In the rows, zero is written as 128.
Known rows, with every step that occurs:
c -> y -> p -> w -> f: [124 113 116 160 143 107 123 126 138 130 112 151 144 147 138 127 136 126
 207 116 137  93 137 117 133 148 126 116 116 151 126 143 136 121 151]
n -> f -> w: [142 140 162 119 113 147 121 142 145 117 124 122 126 129 104 133 140 123
 127 126 154 131 122 175 112 110 138 147 123 142 112 122 124 112 150]
w -> p -> y -> c -> l -> e -> q: [135 113 142 140 130 135 118 125  25 126 114 123 124 121 163 156 118  98
 126 129  94 128 130 129 105 142 140 114 144 122 133 188 129 151 140]
l -> e: [143 177 165 132 101 151 145 123  84 131 123  97 121 130  90 127 135 111
 122 130 105 142  66 145 136 148 138 131 126 139 124  69 124 119 123]
e -> l -> c -> y -> p -> w -> f: [108 101 112 178 154 116 135 125 131 127 139 168 134 108 135 140 124 114
 162 136 138 109 148 117 121 135 148 119 135 105 115 102 147 124 143]
y -> p -> w -> f -> n: [122 124 120 202 112  97 130  87 150 137 120 118 147 133 131 118 137 130
 172 114 142  98 132  63 137 139 130 132 104 146 132  67 142 118 130]
p -> y -> c: [129 146 119  97 145 188 122 150 141 132 132 162 101 150 146 147 139 127
 116 113 108 127  69 126 122 138 112 123 159 134 141 155 112 138 127]
q -> e -> l -> c -> y: [ 99 153 118  91 105 166 142 140 153 139 154 154 124  87 119 138 124 124
 125 136  98 153  92 164 127 141 140 124 145 109 127 111 131 122 112]
w -> p -> y: [132 143 145  79 136 131 127 121 132 112 113 130 125 178 149 133 131 119
 136 112 106  83 146 123 119 143 110 111 112 126 142 199 118 138 140]
d -> n -> f -> w: [138 143 124 120 112 119 111 128 127 132 134 106 128 134  99 126 126 141
 123 122 170 119  91 151 130 105 122 140 130 133 123  94 127 122 120]
l -> c -> y: [132 139 102  79 177 192 137 149 135 135 140 166 122 156 124 159 131 124
 155 131  92 137 124 155 119 131 116 112 142 115 117  90 124 120 148]
f -> n -> d -> m: [125 102 141  99  80  89 132 134 148 147 113 100 130 120 118  85 138 152
  75 133 132 164 183  95 141 108 105 141 118 116 156  86 103 120 114]
n -> f -> w -> p -> y: [137 115 154  93 119 119 113 133 142 114 115 131 130 147 137 135 131 121
 134 115 141  92 143 156  96 122 124 129 117 133 126 188 124 128 159]
v -> q -> e -> l -> c -> y -> p: [101 121 119 138 135 159 135 130 117 128 140 125 133  65 110 152 119 119
 155 136  93 148 134 134 115 121 138 125 127 111 107  82 130 118 117]
p -> y -> c -> l -> e -> q: [136 126 137 148 115 177 117 153  32 143 120 137 113 101 136 158 124 107
 114 124 106 150  79 150 110 129 152 123 171 121 128 163 118 152 124]
d -> m -> x -> z: [139 123 134  84 130 125 132 155 171 118 104 105 120 203 113 108 142 146
  91 152 155 162 180 126 161 121 131 140 101 146 120 105 134 132 111]
f -> w: [151 165 134 147 146 141 142 132 176 107 124 118 140 139  94 144 135 131
 152 133 121 139  96 156 137 124 131 134 135 146 113 102 119 115 140]
e -> l -> c -> y -> p -> w: [102 100 114 173 182 122 141 118 143 119 141 177 134 120 138 151 123 119
 155 147 128 124 159 125 139 150 141 121 129 112 115  82 141 119 142]
v -> q -> e -> l -> c: [118 156 139 137 101 195 140 132 120 120 148  97 118  68  91 141 118 120
 113 136 108 167 105 154 119  98 145 141 131 102 104  58 131 124 102]
y -> p -> w -> f -> n -> d -> m -> x: [128  78 118 185 119  53 127  96 164 147 108 108 145 143 136  81 132 161
 117 139 168 134 231  38 158 122 128 143  93 141 135  68 143 124 124]
f -> n -> d -> m -> x -> z: [133  83 117  85  91  71 126 145 173 144 106  97 126 152 114  83 137 165
  55 146 157 177 186 106 151 108 120 146 105 130 142  85 116 130  85]
w -> p: [137 158 156 107 142 125 137 109 127 100 120 107 131 175 139 129 134 114
 142 130 106 106 169 122 133 140 114 122  95 140 131 154 131 119 147]
q -> e: [120 188 143  91  76 176 140 123 170 131 136 108 126 122 108 122 138 131
 137 122 101 153  83 146 140 143 128 138 120 152 132 107 124 120 114]
m -> d -> n -> f -> w -> p -> y -> c -> l: [131 100 107 118 164  84 106 137  78 122 136 126 126 114 161 122 104 141
  95 130 149 121 135 131 133 118 116 119 143 134 134 244 130 152 116]
q -> e -> l: [105 184 160 118  67 144 143 127 152 124 141 112 122  89 107 113 134 123
 105 131 121 147  92 152 142 140 149 141 128 130 133 133 126 121  97]
l -> c: [139 157 123 101 162 206 144 126 148 125 146 138 117 159 115 157 131 119
 133 137  94 149 132 130 124 123 121 128 131 119 111  47 129 120 149]
f -> w -> p -> y -> c -> l: [137 119 121 142 160 125 125 135 141 109 129 149 142 133 157 161 119 123
 146 135  99 119 120 138 115 150 123 114 141 143 129 215 127 135 152]
d -> n -> f -> w -> p -> y: [133 119 115  92 117  95 103 121 126 130 124 119 131 151 130 127 118 139
 128 112 158  84 107 137 114 117 109 124 124 121 136 160 126 140 124]
z -> x: [148 187 137 131 210 189 133 128 163 122 133 103 117 199  91 112 145 134
 115 125 139 129 161 113 148 100 129 136 114 130 122 111 126 124 123]
e -> l: [119 170 173 144 120 129 142 136 116 106 129 119 116 117 106 119 138 113
  97 136 146 120 130 150 141 122 150 137 128 115 126 142 122 118 112]

Rows:
[122 124 138 105 144 146 119 137  96 117 129 148 122 153 177 146 125 113
 124 126  97 104 143 120 116 154 116 111 128 137 143 237 129 139 142] : w -> p -> y -> c -> l
[137  92 129 165  45  85 126 127 161 148 110  97 134 119 122  75 131 156
 111 123 171 148 147  98 140 103 117 145 120 122 146  82 130 131 117] : p -> w -> f -> n -> d -> m
[142 117 109  92 160  74 112 121 113 120 119 110 127 138 134 108 111 146
 108 116 157 102 132 133 136 108 110 119 129 124 134 202 120 151 113] : m -> d -> n -> f -> w -> p -> y
[117  97  71 151 157 132 130 111 146 157 137 164 144 132 143 150 128 132
 188 119 111 108 127  88 116 137 119 111 130 117 125  51 144 121 143] : l -> c -> y -> p -> w -> f -> n
[146 141 117 119 152  96 122 131 115 121 129  97 125 122 104 106 118 148
 103 127 170 136 117 147 151  96 122 136 135 134 120 141 122 135 107] : m -> d -> n -> f -> w
[130  99 157 130 102 123 111 141  71 128 130 136 129 103 150 147 121 107
 115 133 119 124 105 158  91 149 139 128 135 142 126 197 137 131 156] : n -> f -> w -> p -> y -> c -> l -> e
[143 116 124 175  59  99 124 118 152 142 118 102 132 116 117  88 130 149
 120 114 170 134 110 117 135 108 128 144 120 127 138  89 130 130 108] : p -> w -> f -> n -> d
[119  76 101 157 116  60 118 121 143 150 111 143 148 115 140 103 133 144
 171 116 143 110 151  98 129 138 120 122 117 138 141 125 124 121 129] : c -> y -> p -> w -> f -> n -> d
[145 154 177 173  92 152 132 137   4 129 110  85 134  99  97 140 125  99
 125 140 118 155 131 171 126 120 173 133 136 126 110 122 125 134 127] : c -> l -> e -> q
[123 142 134 112 131 188 118 165 105 134 136 161 111 134 152 149 131 122
 110 122 110 126  95 141 119 142 127 120 157 135 139 210 117 140 127] : p -> y -> c -> l
[ 85 111  86 163  82 107 136 104 163 161 149 152 145  62 137 128 123 133
 155 124 117 127  92  99 122 148 143 124 132 111 135  73 150 124 104] : q -> e -> l -> c -> y -> p -> w -> f -> n
[144 169 111 114 167 110 135 122 104 120 129  94 120 145 108 103 119 146
 105 126 143 133 115 120 173 109 113 124 133 131 131 135 117 139  90] : m -> d -> n
[105  63  99 174 127  71 130 119 136 146 136 161 138  75 138 117 120 132
 128 135 142 127 163 102 117 124 140 125 134  94 130  88 135 124 122] : e -> l -> c -> y -> p -> w -> f -> n -> d
[137 148 133  94 139 114 119 132  81 126 129  94 112 134 114  95 124 141
  86 121 169 127 136 136 153  98 119 135 124 130 129 149 121 135 100] : m -> d -> n -> f
[126 140 142 124 110 177 124 157  66 145 135 147 111 113 139 148 126 115
 103 126  98 138  54 141 118 158 136 120 161 136 138 179 121 141 122] : p -> y -> c -> l -> e
[122  65  75 142 143 104 125 114 155 157 133 162 142 116 143 130 123 139
 167 126 115 135 159  88 114 131 116 118 128 115 128  55 133 124 144] : l -> c -> y -> p -> w -> f -> n -> d
[130 130 139 193 124 117 132  94 152 120 118 121 141 150 130 122 137 121
 188 122 140 107 147  81 138 143 134 133 102 157 118  91 144 120 153] : y -> p -> w -> f
[ 93 117 104 154  96 128 138 111 166 143 147 156 140  79 136 132 121 124
 169 131 116 135 107 118 124 151 148 125 131 123 122  97 152 126 127] : q -> e -> l -> c -> y -> p -> w -> f
[128 129 125  92 157 145 123 123 134 115 127 149 115 169 173 146 131 116
 129 119  95 105 121 107 117 151 101 113 130 136 145 190 125 137 144] : w -> p -> y -> c
[137 103  92 102 179  85 109 124 109 122 133 127 118 128 156 121 111 145
 101 121 148 121 112 117 134 114 102 121 145 132 136 196 127 150 116] : m -> d -> n -> f -> w -> p -> y -> c
[140 127 164 114 124 115 120 122 137 104 121 115 136 144 129 132 134 117
 138 130 141 112 161 157 107 121 128 138 104 143 118 152 134 112 163] : n -> f -> w -> p
[133 104 136 102 137 133 109 135 141 116 128 150 121 136 158 148 132 119
 128 121 132 113 122 143  94 131 117 131 132 140 128 182 130 127 162] : n -> f -> w -> p -> y -> c
[133 131 135 109  94 105 132 125 141 142 122 105 126 113 111  99 137 145
  83 124 128 147 140 120 134 113 116 140 121 122 147  92 103 118 103] : f -> n -> d
[150 148 137 143 159 107 140 108 170  93 119 112 149 153 123 144 128 124
 162 137 108 119 139 138 131 137 121 125 113 147 118 135 129 116 154] : f -> w -> p
[120 152 145 133 150 167 150 131 128 114 149 141 115 119 112 144 129 111
 100 145 120 141 139 139 128 119 146 133 137  97 114  82 131 120 128] : e -> l -> c
[114 134 125 115 165 154 141 153 120 123 144 166 118 117 121 147 127 114
 118 140 120 129 130 163 124 124 142 119 148  93 119 120 126 120 128] : e -> l -> c -> y
